Each row was made from one small tree. The marks that hang from a mark follow it in brackets, in alphabetical order. Every link used is in the known rows. Write each row's tree.
Known rows
kesit{rugora{fegu}}: [-1.96  2.65 -2.69 -0.33 -0.81  1.13  0.21  0.66  1.33  0.36 -2.88  1.05
 -0.16  1.10  0.02 -0.10 -0.65  1.04 -2.74  2.42  0.05  0.67]
rado{nunak{pamepa{kesit{rugora}}}}: [-0.52  0.19  0.79 -3.78 -0.68 -0.68  1.87  3.27 -0.71  5.86  2.57 -0.63
 -2.12  3.57  1.19 -3.04  1.89  0.87  0.11  0.97  0.99  3.08]
kesit{rugora{rureg}}: [-0.88  1.08 -0.84  0.28 -1.53  0.55 -2.61  1.12  0.59 -0.45 -0.60  1.20
 -0.64  0.20 -0.30 -1.21  0.13  1.05 -1.94  3.45 -0.44  0.42]
sebe{rado{nunak{pamepa{kesit{rugora}}}} tupi{mituz}}: [-3.21 -3.61  1.39 -1.00 -1.63 -0.05 -0.08  4.13  0.01  4.65  3.19  0.33
 -1.60  2.07  1.87 -5.19  3.72 -0.74  2.29  2.72  2.78  0.66]
mituz{tupi{rugora}}: [ 2.16  1.78  0.71  0.13  0.54 -1.37  1.30  1.59 -2.09 -1.59  2.15 -1.10
  0.62 -0.65  0.61 -1.73 -0.78  0.37 -1.40 -1.62  0.93 -1.58]
mituz{modos rado{nunak} tupi{rugora}}: [ 0.11  0.49  3.97  1.15 -0.36 -2.43  1.35  4.42 -1.55  2.33  3.28 -0.94
  2.73  0.11  2.06 -1.36  0.77  1.91 -0.03 -1.26 -1.56 -2.72]
nunak{pamepa{kesit{rugora{fegu}}} rado}: [-1.91  2.24 -1.99 -2.98 -2.57  0.63  2.50  3.47  0.34  3.28 -0.55  0.57
 -2.55  3.52  0.06 -2.27  0.57  1.98 -1.46  3.22  0.69  3.09]
sebe{tupi{mituz}}: [-1.75 -2.54  0.30  1.53 -0.91  0.15 -0.13  0.69  0.28  0.40 -0.43 -0.06
  1.37 -1.45 -0.62 -0.64  2.07 -0.88  0.61  0.27  2.40 -2.24]
mituz{modos rado{nunak} tupi{rugora{fegu rureg}}}: [-1.76  2.47  1.68  1.06 -2.47 -1.37 -1.55  5.92 -1.50  0.76  1.76  0.86
  3.55  0.86  1.61 -0.80  1.14  1.34 -1.32  0.14 -3.59 -1.98]
pamepa{kesit{rugora{fegu rureg}} nunak{rado}}: [ 0.25  2.88 -2.17 -2.14 -4.80  2.00 -1.51  4.05  2.09 -0.82 -2.32  0.50
 -3.79  2.45 -0.26 -2.33  1.16  2.19 -2.11  5.55 -0.69  2.44]
rureg{rugora{fegu}}: [-2.28  0.18 -1.52 -0.67 -1.81  0.88 -1.59 -0.35  2.10  0.08 -1.45  1.17
  0.89  1.00  0.22  1.99 -0.96 -1.01 -1.57 -0.74 -1.46  0.06]
rureg{rugora}: [-0.80 -1.51  0.56 -0.29 -1.09 -0.03 -1.60 -0.88  1.74  0.53  0.44  0.44
  0.32  0.07  0.30  1.15 -0.70 -0.89 -0.48 -0.99 -0.67 -0.43]
rado{nunak{pamepa{kesit{rugora{fegu}}}}}: [-2.04  1.83 -1.27 -4.10 -1.35  0.15  1.95  3.67 -0.53  5.45  0.70  0.25
 -1.57  4.44  1.27 -2.28  1.68  0.65 -1.01  1.24  0.14  3.65]
modos{mituz{rado{nunak{pamepa}} tupi{rugora}}}: [ 0.69  1.45  4.68 -0.95 -1.16 -2.86  4.00  5.75 -3.73  3.42  5.80 -1.75
  2.66  1.68  2.33 -0.95  1.00  0.53  1.46 -1.30 -0.10  0.66]
nunak{pamepa{kesit{rugora{fegu rureg}}} rado}: [-2.28  2.56 -2.12 -2.63 -3.96  0.97 -0.44  4.37  0.04  1.99 -0.25  1.56
 -2.36  3.43 -0.32 -2.50  1.24  1.58 -1.78  4.26 -0.37  3.22]
mituz{rado{nunak} tupi}: [ 0.28 -0.53  3.27 -0.46 -1.88 -1.64  1.10  3.27 -2.00  3.19  1.71 -1.74
  1.42  1.21  2.27 -0.70  1.37  0.98  1.49 -0.98 -1.43 -0.08]
mituz{modos rado tupi{rugora}}: [ 0.51  0.99  2.71  2.04 -0.43 -2.39  1.24  3.88 -0.60  0.05  2.61 -0.60
  2.00 -0.08  2.16 -0.57 -0.22  2.00 -1.76  0.03 -0.64 -2.57]
rado{nunak}: [-0.40 -0.45  1.30 -0.91  0.12 -0.15  0.17  0.57 -0.89  2.30  0.76 -0.33
  0.78  0.14 -0.07 -0.69  0.94 -0.26  1.71 -1.29 -0.94 -0.21]
fegu{rugora}: [-0.03 -0.76 -1.14 -0.43 -1.25 -2.23 -0.15 -0.25  0.31  1.62 -1.21  0.11
 -0.53  1.48 -0.54  0.32 -2.31  0.17 -0.03  0.30  0.65 -0.92]
tupi{mituz rugora}: [-1.20 -0.22  0.34  2.39  0.89 -0.78 -0.37  1.69 -0.16 -0.51  1.06 -0.78
  1.13 -0.83 -0.36 -1.63 -0.11 -0.09 -1.57 -0.38  2.11 -2.00]
nunak{pamepa{kesit{rugora}}}: [-0.29  0.56 -0.39 -2.81 -0.65 -0.63  1.75  2.63  0.19  3.52  1.87 -0.31
 -3.01  3.42  1.24 -2.40  0.87  1.06 -1.65  2.30  1.84  3.37]
modos{mituz{rado{nunak} tupi{rugora{fegu rureg}}}}: [-0.50  3.20  1.83 -0.11 -3.77 -1.21 -0.03  5.67 -3.32  0.25  1.98  0.36
  4.05  1.56  1.94 -0.25  1.12  0.75 -0.71  0.21 -1.97 -0.69]
sebe{rado{nunak} tupi{mituz{modos} rugora{fegu}}}: [-4.78 -1.47  0.50  3.04 -0.27  0.81 -1.42  3.23  0.61 -0.25  1.20  2.21
  3.22 -1.63  0.25 -2.70  2.25 -1.06  1.42  0.41 -0.12 -4.87]
modos{mituz{rado{nunak} tupi}}: [-0.42 -0.24  3.71 -0.43 -2.53 -1.85  2.90  3.66 -2.72  3.56  2.30 -0.66
  2.69  1.36  2.80  1.14  1.72  0.80  1.67 -0.39 -1.74 -0.22]
mituz{modos rado{nunak{pamepa{kesit}}}}: [-1.71 -1.55  3.47 -1.70 -1.41 -1.99  1.46  5.30 -0.10  6.66  4.06 -0.33
 -0.14  3.88  2.66 -1.14  2.97  1.18  1.42  0.35 -1.50  2.02]

Write each row's tree
[-1.74 -1.06  3.62  0.51 -1.21 -1.86  1.44  3.86 -0.65  4.08  2.08 -0.24
  2.10  0.72  2.42  0.51  1.67  1.55  0.93 -0.45 -3.30 -1.54] | mituz{modos rado{nunak} tupi}
[-1.56  0.11  0.20  2.65 -0.63 -0.60 -3.13  2.57 -0.47 -1.69  1.50  0.24
  1.28 -0.87 -0.75 -1.86  0.54 -0.28 -1.85  0.77  0.94 -1.83] | tupi{mituz rugora{rureg}}
[-0.31 -1.81  1.35 -2.75 -1.44  0.39  0.18  2.94 -0.64  3.55  3.35  0.50
 -2.17  2.14  1.69 -5.60  2.86 -0.35  2.96  2.34  2.40  1.41] | sebe{rado{nunak{pamepa{kesit{rugora}}}} tupi}
[-0.98  0.39  0.72 -3.48 -1.86 -0.42 -0.93  4.19 -1.10  4.56  2.93  0.38
 -2.04  3.58  0.82 -3.43  2.55  0.58 -0.29  2.20 -0.13  3.33] | rado{nunak{pamepa{kesit{rugora{rureg}}}}}
[-0.64  4.09 -1.11 -0.09 -2.26 -0.36  0.42  3.48 -2.83 -2.88  1.23  1.76
  2.46  0.52  0.47  0.64  0.00 -0.25 -2.70  0.46 -1.25 -0.89] | modos{mituz{tupi{rugora{fegu rureg}}}}
[-0.41 -1.53  4.06  1.10 -1.00 -1.80  0.52  5.02 -1.45  3.33  3.78 -2.58
  2.80  0.02  0.41 -3.59  2.54 -0.20  2.50 -0.98  3.16 -1.41] | sebe{tupi{mituz{rado{nunak{pamepa}}} rugora}}
[-4.76  1.08 -1.31  3.08  0.56 -0.15  0.13  2.74  1.51 -0.07 -0.38  1.55
  2.32 -0.33 -0.27  0.50  0.17  0.28 -3.22  0.35 -0.51 -2.86] | tupi{mituz{modos} rugora{fegu}}
[-0.17  3.71 -0.91 -0.31 -0.95 -0.56  3.18  2.57 -2.51 -1.52  1.00  0.89
  2.37  0.43  0.90  0.86 -0.74  0.00 -2.49 -0.69 -0.15 -1.00] | modos{mituz{tupi{rugora{fegu}}}}
[-1.33  2.98 -0.91  0.78  0.33 -0.74  1.79  2.66 -0.49 -1.00  0.74  1.26
  1.96 -0.03  0.59  0.24 -0.68  0.72 -3.04 -0.79 -1.63 -2.54] | mituz{modos tupi{rugora{fegu}}}
[ 2.20  0.95  0.11 -2.07 -2.65  0.83  1.32  2.67  1.99  0.72 -0.75 -1.32
 -4.59  1.55  0.13 -2.83  0.65  2.76 -0.72  4.16  1.31  1.64] | pamepa{kesit{rugora} nunak{rado}}
[-0.09  3.60  0.50  0.91 -3.82 -1.15 -0.18  5.09 -2.50 -1.99  1.30  0.71
  3.22  1.36  2.01  0.55  0.12  0.91 -2.41  1.54 -1.04 -0.39] | modos{mituz{rado tupi{rugora{fegu rureg}}}}
[-0.16 -0.73  1.46 -3.78 -0.47 -1.01  1.65  3.10 -1.70  5.10  3.59 -0.87
 -1.50  3.41  1.08 -2.30  2.41 -0.54  1.72 -1.26  0.17  2.89] | rado{nunak{pamepa{kesit}}}
[ 0.95  2.38  0.96  0.25 -1.59 -1.28  0.38  2.97 -3.16 -2.36  3.09  0.91
  2.01 -0.36  0.57 -0.29  0.06 -0.01 -1.64  0.23 -0.49 -1.36] | modos{mituz{tupi{rugora{rureg}}}}
[-1.49 -0.65  3.03  2.63 -1.91 -1.29 -3.67  4.78 -1.05  1.17  2.16 -1.13
  2.83  0.31  0.71 -2.68  1.60  0.62  0.14  0.46  0.27 -1.60] | tupi{mituz{rado{nunak}} rugora{rureg}}
[ 1.51  1.27  4.15 -0.91 -0.52 -2.82  2.21  5.35 -2.98  3.10  5.03 -2.86
  1.55  1.59  1.84 -2.82  0.73  0.72  1.60 -1.94  0.09  0.64] | mituz{rado{nunak{pamepa}} tupi{rugora}}
[-1.83 -2.65  2.73 -1.29 -3.09 -1.36  1.18  5.56 -0.12  6.90  2.13 -1.76
 -0.17  3.11  2.13 -3.83  4.09  1.18  0.95  2.36  3.56  1.26] | sebe{tupi{mituz{rado{nunak{pamepa{kesit{rugora}}}}}}}
[ 0.47  0.52  0.28 -2.59 -1.37  0.30 -0.06  3.83 -2.20  0.69  3.67  0.36
 -0.13  2.12  1.09 -5.89  2.21 -1.54  2.63 -0.44  2.41  0.49] | sebe{rado{nunak{pamepa{kesit}}} tupi{rugora{fegu}}}
[ 0.66 -1.37  2.10  3.00 -1.53 -1.16 -0.90  2.97 -0.30 -0.59  0.79 -1.80
  2.66 -1.32  0.49 -2.65  1.21  0.70 -0.09  0.52  4.33 -3.13] | sebe{tupi{mituz{rado} rugora}}
[ 0.24 -1.11  1.93  3.27 -2.93 -0.88 -3.66  3.79 -0.44 -1.84  1.01 -0.72
  2.73 -1.22  0.16 -2.89  1.80  0.40 -0.34  1.66  3.17 -2.95] | sebe{tupi{mituz{rado} rugora{rureg}}}
[ 0.36  0.27  4.19 -1.65 -0.92 -3.35  2.89  6.79 -2.28  5.24  6.13 -1.40
  0.49  3.19  3.27 -2.78  2.14  1.54 -0.02 -1.20 -0.44  0.42] | mituz{modos rado{nunak{pamepa{kesit}}} tupi{rugora}}
[ 0.06 -0.25  0.75 -2.50 -1.74 -0.37  2.16  2.72 -0.89  2.95  2.29 -0.45
 -2.30  2.38  0.00 -2.30  1.33  0.85  1.24  0.61  0.78  2.35] | nunak{pamepa{kesit} rado}
[ 1.79  1.75  2.71  0.88 -1.68 -2.21  2.54  3.72 -2.60 -0.36  2.81 -0.97
  2.55  0.47  2.49 -0.01 -0.27  1.40 -1.16  0.19  0.89 -1.05] | modos{mituz{rado tupi{rugora}}}
[-2.72  1.51 -1.72  1.94  0.06  0.00 -0.38  2.24  0.19 -0.95 -0.73  0.02
  1.79  0.11 -0.29 -0.75 -0.23 -0.29 -2.66 -0.13  1.30 -1.43] | tupi{mituz rugora{fegu}}
[-4.52 -2.50  2.02  3.86 -1.12 -1.21 -0.32  3.35  2.24  2.82  0.31  0.43
  1.85  0.34  1.64  1.52  1.58  1.24 -0.93  1.90 -1.28 -1.70] | tupi{mituz{modos rado}}
[-3.74 -1.31  4.13  2.42  0.29 -2.37  0.88  6.02  0.29  4.88  4.51 -0.94
  2.56  0.86  1.25 -1.34  1.95  0.78  0.61 -0.34 -0.59 -1.30] | tupi{mituz{modos rado{nunak{pamepa}}} rugora}
[-0.88  0.90  0.04 -2.24 -3.16  0.13 -0.54  3.89 -0.21  2.35  1.59  0.77
 -2.94  2.58 -0.14 -3.38  1.34  1.93 -0.65  4.06  0.39  2.66] | nunak{pamepa{kesit{rugora{rureg}}} rado}
[-3.28 -0.74  2.15  4.60 -1.41 -1.52 -3.39  4.75  1.13 -0.20  1.86  0.76
  2.46 -0.45  0.92 -0.79  1.14  1.35 -2.16  2.32 -0.64 -2.78] | tupi{mituz{modos rado} rugora{rureg}}
[-0.83  0.43  0.02  2.59 -2.30 -0.24 -0.86  3.36  0.08 -0.96 -1.07 -1.00
  3.28 -0.32  0.42 -1.77  1.09  0.39 -1.03  0.70  3.50 -2.62] | sebe{tupi{mituz{rado} rugora{fegu}}}
[-2.29 -0.86  4.23 -0.37 -0.70 -2.48  2.78  5.27 -0.90  5.76  4.19 -0.59
  1.40  1.75  2.42  0.28  2.18  0.82  1.80 -0.67 -3.48  0.57] | mituz{modos rado{nunak{pamepa}} tupi}
[-3.34 -0.65  0.76  3.47  1.31 -1.10  0.09  2.23  1.09  0.33  1.62  0.76
  1.81 -1.28 -0.24 -0.34  0.37  0.46 -2.23  0.13  0.38 -3.52] | tupi{mituz{modos} rugora}
[-1.38 -3.56  3.38 -1.30 -2.93 -1.61  1.04  5.41 -1.10  6.35  3.07 -2.02
  0.58  2.81  2.03 -2.93  4.61 -0.20  2.56  0.07  2.68  1.11] | sebe{tupi{mituz{rado{nunak{pamepa{kesit}}}}}}
[-0.06  0.25  2.50  0.46 -2.56 -1.65  2.83  3.11 -1.60  1.46  1.62 -0.29
  1.78  1.23  2.79  1.88  0.78  0.97 -0.19  0.88 -0.70  0.10] | modos{mituz{rado tupi}}
[-1.88 -1.48  0.96  3.15  0.48 -0.67  0.22  1.79  0.82 -0.55  1.21  0.65
  2.52 -2.54 -0.83 -1.28  1.46  0.07 -1.09  0.01  2.21 -4.95] | sebe{tupi{mituz{modos} rugora}}
[-1.18 -2.83  1.80  2.55 -2.53 -0.63 -0.73  2.26  0.66  1.19 -0.44 -1.17
  1.99 -0.50  0.85 -0.64  2.30  0.31  0.76  1.21  2.59 -1.90] | sebe{tupi{mituz{rado}}}
